Known rows, with every step that occurs:
zelu -> doti -> somi: [-0.03  0.02  0.24 -0.12 -0.14  0.01 -0.05  0.24 -0.40  0.07  0.34  0.06
 -0.03  0.48  0.35  0.01 -0.14 -0.27  0.00  0.21  0.40 -0.04]
kunid -> filap -> doti -> somi -> dibol -> zazi: [-0.25  0.03  0.15 -0.02 -0.30 -0.12 -0.30  0.04 -0.52 -0.34  0.72  0.15
  0.11 -0.10 -0.01  0.11  0.51 -0.15  0.58  0.05  0.25  0.15]
doti -> zazi -> dibol: [ 0.01 -0.08 -0.16 -0.27  0.03  0.14 -0.51  0.04 -0.12 -0.18  0.01 -0.17
  0.06  0.52  0.40 -0.44 -0.02 -0.10  0.09  0.04  0.18 -0.10]
doti -> filap -> kunid: [-0.05 -0.16  0.23 -0.21  0.15 -0.03  0.02 -0.12 -0.23 -0.16  0.28  0.30
  0.32  0.20  0.63  0.34 -0.35 -0.36  0.10 -0.18 -0.03  0.11]
zelu -> doti: [-0.19  0.04  0.11 -0.27 -0.01 -0.05 -0.18  0.23 -0.46 -0.19  0.33  0.17
  0.07  0.46  0.27  0.01 -0.24 -0.29  0.25  0.33  0.29 -0.21]
bula -> filap -> kunid: [-0.27 -0.14  0.32 -0.08  0.21  0.02 -0.21  0.06 -0.15 -0.23  0.41  0.35
  0.20  0.09  0.65  0.43 -0.10 -0.48  0.21  0.06 -0.09 -0.36]
zelu -> doti -> zazi -> dibol -> somi: [-0.21 -0.03 -0.34 -0.16  0.02  0.12 -0.49  0.14 -0.26 -0.11  0.05 -0.25
  0.00  0.48  0.26 -0.52 -0.18 -0.05  0.11  0.18  0.65 -0.08]
zazi -> doti -> bula -> filap -> kunid: [-0.33 -0.59  0.25  0.14  0.14  0.06 -0.21 -0.13 -0.33  0.00  0.27  0.33
  0.08  0.42  0.27  0.45 -0.28 -0.53 -0.06  0.17 -0.29 -0.11]
kunid -> filap -> doti: [-0.43  0.06  0.24 -0.47  0.10  0.18 -0.33  0.12 -0.59 -0.44  0.73  0.29
  0.00  0.20  0.25  0.09  0.16 -0.33  0.46  0.08 -0.04 -0.35]
somi -> dibol -> zazi -> doti -> bula -> filap -> kunid: [-0.26 -0.60  0.05  0.40 -0.09 -0.30 -0.33 -0.21 -0.31 -0.13  0.23  0.31
  0.30  0.09 -0.05  0.47 -0.04 -0.33  0.34  0.28 -0.13  0.21]
dibol -> somi -> zazi -> doti -> bula: [-0.25 -0.31 -0.23  0.13 -0.14 -0.05 -0.56 -0.39 -0.48  0.03  0.16  0.22
 -0.18  0.53 -0.20 -0.19 -0.43 -0.20  0.10  0.03  0.46  0.22]
dibol -> somi -> zazi -> doti: [-0.39 -0.18 -0.17 -0.05 -0.11  0.02 -0.59 -0.24 -0.26 -0.09  0.35  0.16
 -0.17  0.44 -0.07 -0.23 -0.42 -0.21  0.22 -0.08  0.61 -0.02]
kunid -> filap -> doti -> zazi -> dibol -> somi: [-0.45 -0.02 -0.24 -0.35  0.13  0.37 -0.63  0.04 -0.42 -0.36  0.47 -0.12
 -0.07  0.21  0.22 -0.44  0.22 -0.10  0.31 -0.06  0.32 -0.23]
dibol -> zazi -> doti -> bula -> filap -> kunid: [-0.36 -0.62  0.06  0.26  0.22 -0.08 -0.46 -0.08 -0.26 -0.03  0.24  0.30
  0.10  0.32  0.19  0.56 -0.16 -0.29  0.14  0.23 -0.14  0.16]
bula -> doti: [-0.10 -0.23  0.02 -0.15  0.18  0.20 -0.45  0.04 -0.25 -0.02  0.14  0.06
  0.05  0.63  0.28  0.16 -0.08 -0.35  0.17  0.29  0.05 -0.15]
filap -> doti: [-0.13  0.00  0.10 -0.29  0.06  0.15 -0.29 -0.07 -0.65 -0.33  0.44  0.29
  0.01  0.39  0.23  0.09  0.05 -0.22  0.39  0.06  0.15 -0.18]
zelu -> doti -> bula -> filap: [-0.21 -0.10  0.25 -0.05 -0.07 -0.10 -0.14  0.18 -0.55 -0.18  0.11  0.36
  0.14  0.32  0.18  0.31 -0.23 -0.37  0.05  0.65  0.06 -0.13]
somi -> zazi -> doti -> bula -> filap: [-0.33 -0.32  0.17  0.07 -0.22 -0.05 -0.33 -0.10 -0.35 -0.14  0.14  0.36
 -0.03  0.40 -0.08  0.10 -0.35 -0.35  0.05  0.39  0.07  0.01]
bula -> filap -> doti -> somi -> zazi -> dibol: [-0.29  0.08  0.23 -0.07 -0.23  0.18 -0.28  0.09 -0.42 -0.32  0.41  0.14
 -0.15  0.10  0.13 -0.17  0.20 -0.03  0.24  0.02  0.44 -0.22]
zazi -> doti -> bula -> filap: [-0.30 -0.50  0.17 -0.06 -0.09  0.06 -0.43 -0.11 -0.39 -0.06  0.10  0.38
  0.00  0.52  0.03  0.31 -0.28 -0.42 -0.09  0.32 -0.16 -0.02]
doti -> filap: [-0.05 -0.08  0.17 -0.40 -0.10 -0.02 -0.20 -0.12 -0.29 -0.23  0.10  0.34
  0.20  0.30  0.38  0.21 -0.35 -0.26  0.06 -0.01  0.12  0.19]
zazi -> doti: [-0.25 -0.35  0.06 -0.26 -0.04  0.10 -0.45 -0.06 -0.26 -0.07  0.31  0.19
 -0.07  0.67  0.14  0.00 -0.28 -0.34  0.12  0.02  0.06 -0.12]

Rows:
[-0.38  0.18  0.16 -0.27 -0.17  0.19 -0.28  0.19 -0.45 -0.34  0.77 -0.02
 -0.19  0.11  0.09 -0.45  0.29 -0.04  0.36 -0.13  0.34 -0.24] | kunid -> filap -> doti -> somi -> zazi -> dibol
[-0.15 -0.39  0.00  0.03 -0.11  0.02 -0.57 -0.02 -0.15  0.15  0.28  0.04
 -0.19  0.61  0.13  0.13 -0.04 -0.08  0.04 -0.05  0.32  0.33] | dibol -> zazi -> doti -> somi
[-0.34  0.00 -0.01 -0.45  0.14  0.36 -0.40  0.21 -0.39 -0.44  0.49 -0.15
  0.02  0.30  0.28 -0.41  0.28 -0.17  0.33  0.11  0.02 -0.29] | kunid -> filap -> doti -> zazi -> dibol
[-0.38 -0.35 -0.02  0.02  0.01  0.01 -0.15 -0.31 -0.16 -0.08  0.37  0.23
  0.09  0.25  0.20  0.06 -0.62 -0.30  0.10 -0.30  0.46  0.23] | dibol -> somi -> zazi -> doti -> filap -> kunid
[-0.22 -0.36 -0.14  0.04 -0.26 -0.26 -0.54 -0.16 -0.26 -0.20  0.24  0.17
  0.14  0.35 -0.20  0.05 -0.03 -0.17  0.52  0.13  0.24  0.20] | somi -> dibol -> zazi -> doti
[-0.03 -0.36  0.16  0.05 -0.47 -0.04 -0.16 -0.19 -0.26  0.10  0.32  0.11
  0.01  0.47 -0.04 -0.10 -0.05 -0.37  0.04 -0.06  0.18  0.10] | zazi -> doti -> somi -> dibol
[-0.21  0.15 -0.15 -0.08 -0.10 -0.11 -0.55 -0.21 -0.29 -0.21  0.29  0.24
 -0.05  0.20  0.17 -0.16 -0.26 -0.15  0.34 -0.07  0.67 -0.05] | dibol -> somi -> zazi
[-0.10  0.12  0.07 -0.12 -0.20  0.13 -0.28  0.00 -0.50 -0.23  0.45  0.00
 -0.19  0.31  0.07 -0.45  0.17  0.07  0.30 -0.16  0.52 -0.11] | filap -> doti -> somi -> zazi -> dibol
[-0.29 -0.53  0.02 -0.06  0.17 -0.04 -0.28 -0.11 -0.12 -0.09  0.29  0.16
  0.20  0.35  0.31  0.44 -0.38 -0.19  0.19 -0.12  0.08  0.40] | dibol -> zazi -> doti -> filap -> kunid
[-0.06 -0.30  0.12 -0.25  0.06  0.20 -0.23 -0.01 -0.26 -0.08 -0.02  0.14
  0.20  0.50  0.30  0.32 -0.30 -0.34  0.01  0.25  0.06  0.19] | bula -> doti -> filap
[-0.23 -0.41  0.14 -0.36 -0.13  0.10 -0.22 -0.14 -0.25 -0.11  0.16  0.27
  0.07  0.54  0.16  0.15 -0.48 -0.33 -0.05 -0.02  0.07  0.22] | zazi -> doti -> filap
[-0.11 -0.47  0.00 -0.09 -0.07  0.04 -0.42 -0.21 -0.47  0.05  0.13  0.23
 -0.07  0.74  0.00  0.05 -0.30 -0.31 -0.03  0.13 -0.08  0.09] | zazi -> doti -> bula
[-0.30 -0.37 -0.13 -0.12  0.03 -0.05 -0.71 -0.03 -0.19 -0.11  0.26  0.15
 -0.08  0.57  0.05  0.14 -0.14 -0.09  0.30  0.07  0.24  0.17] | dibol -> zazi -> doti
[-0.08 -0.40  0.19 -0.08  0.30  0.20 -0.03 -0.03 -0.17  0.00  0.17  0.10
  0.33  0.40  0.54  0.44 -0.30 -0.43  0.06  0.09 -0.09  0.11] | bula -> doti -> filap -> kunid
[-0.09 -0.12 -0.03  0.05 -0.09  0.19 -0.43  0.11 -0.12  0.09  0.16 -0.25
 -0.15  0.55  0.12 -0.36  0.03 -0.04  0.07  0.06  0.44 -0.05] | bula -> doti -> somi -> zazi -> dibol
[-0.01 -0.11  0.05 -0.13  0.03  0.09 -0.29 -0.22 -0.86 -0.21  0.26  0.34
  0.02  0.47  0.07  0.13  0.02 -0.21  0.24  0.16  0.01  0.02] | filap -> doti -> bula
[-0.28  0.03  0.34 -0.31 -0.04  0.26 -0.20  0.13 -0.51 -0.18  0.77  0.17
 -0.12  0.23  0.32  0.08  0.26 -0.34  0.18 -0.04  0.08 -0.18] | kunid -> filap -> doti -> somi
[-0.24 -0.06  0.04 -0.25  0.05  0.34 -0.39  0.12 -0.38 -0.44  0.13 -0.02
  0.08  0.29  0.32 -0.16  0.19 -0.17  0.20  0.27  0.11 -0.27] | bula -> filap -> doti -> zazi -> dibol
[-0.20 -0.50  0.02  0.10 -0.13 -0.27 -0.12 -0.24 -0.19 -0.19  0.28  0.19
  0.42  0.13  0.06  0.35 -0.23 -0.24  0.37 -0.07  0.09  0.46] | somi -> dibol -> zazi -> doti -> filap -> kunid
[-0.14 -0.27  0.26  0.10  0.18 -0.05 -0.18 -0.09 -0.36 -0.13  0.25  0.42
  0.22  0.16  0.51  0.48 -0.13 -0.45  0.06  0.17 -0.24 -0.13] | doti -> bula -> filap -> kunid
[-0.26 -0.51 -0.01  0.24 -0.34 -0.30 -0.52 -0.20 -0.37 -0.19  0.05  0.36
  0.20  0.20 -0.29  0.34 -0.04 -0.23  0.30  0.42  0.01  0.29] | somi -> dibol -> zazi -> doti -> bula -> filap
[-0.45 -0.34 -0.06  0.16 -0.19 -0.03 -0.55 -0.29 -0.37 -0.09  0.12  0.37
 -0.12  0.33 -0.16  0.09 -0.40 -0.31  0.02  0.22  0.38  0.08] | dibol -> somi -> zazi -> doti -> bula -> filap
[-0.18  0.12 -0.09 -0.26 -0.12 -0.09 -0.51  0.03 -0.21 -0.33  0.25  0.05
 -0.04  0.28  0.14 -0.45 -0.11  0.02  0.39 -0.05  0.42 -0.22] | somi -> zazi -> dibol
[-0.30 -0.08 -0.30 -0.28  0.01  0.03 -0.81 -0.17 -0.25 -0.16  0.19  0.13
 -0.13  0.34  0.20 -0.30 -0.10  0.07  0.24 -0.31  0.48 -0.19] | zazi -> dibol -> somi
[-0.23 -0.49  0.21 -0.19  0.10  0.12 -0.02 -0.14 -0.18 -0.05  0.34  0.23
  0.20  0.46  0.41  0.28 -0.48 -0.42 -0.01 -0.17 -0.08  0.13] | zazi -> doti -> filap -> kunid
[-0.26 -0.33  0.20 -0.07  0.00 -0.01  0.06 -0.14 -0.16 -0.13  0.38  0.20
  0.18  0.34  0.27  0.09 -0.58 -0.38  0.13 -0.11  0.15  0.17] | somi -> zazi -> doti -> filap -> kunid
[-0.04 -0.03 -0.14 -0.28  0.09  0.32 -0.40  0.02 -0.47 -0.33  0.17 -0.15
  0.04  0.49  0.27 -0.40  0.17 -0.08  0.28  0.08  0.19 -0.14] | filap -> doti -> zazi -> dibol
[ 0.06  0.00  0.01 -0.20  0.12  0.27 -0.23 -0.04 -0.52 -0.27  0.23  0.02
  0.10  0.48  0.38 -0.12  0.08 -0.32  0.26  0.24  0.16 -0.04] | filap -> doti -> zazi
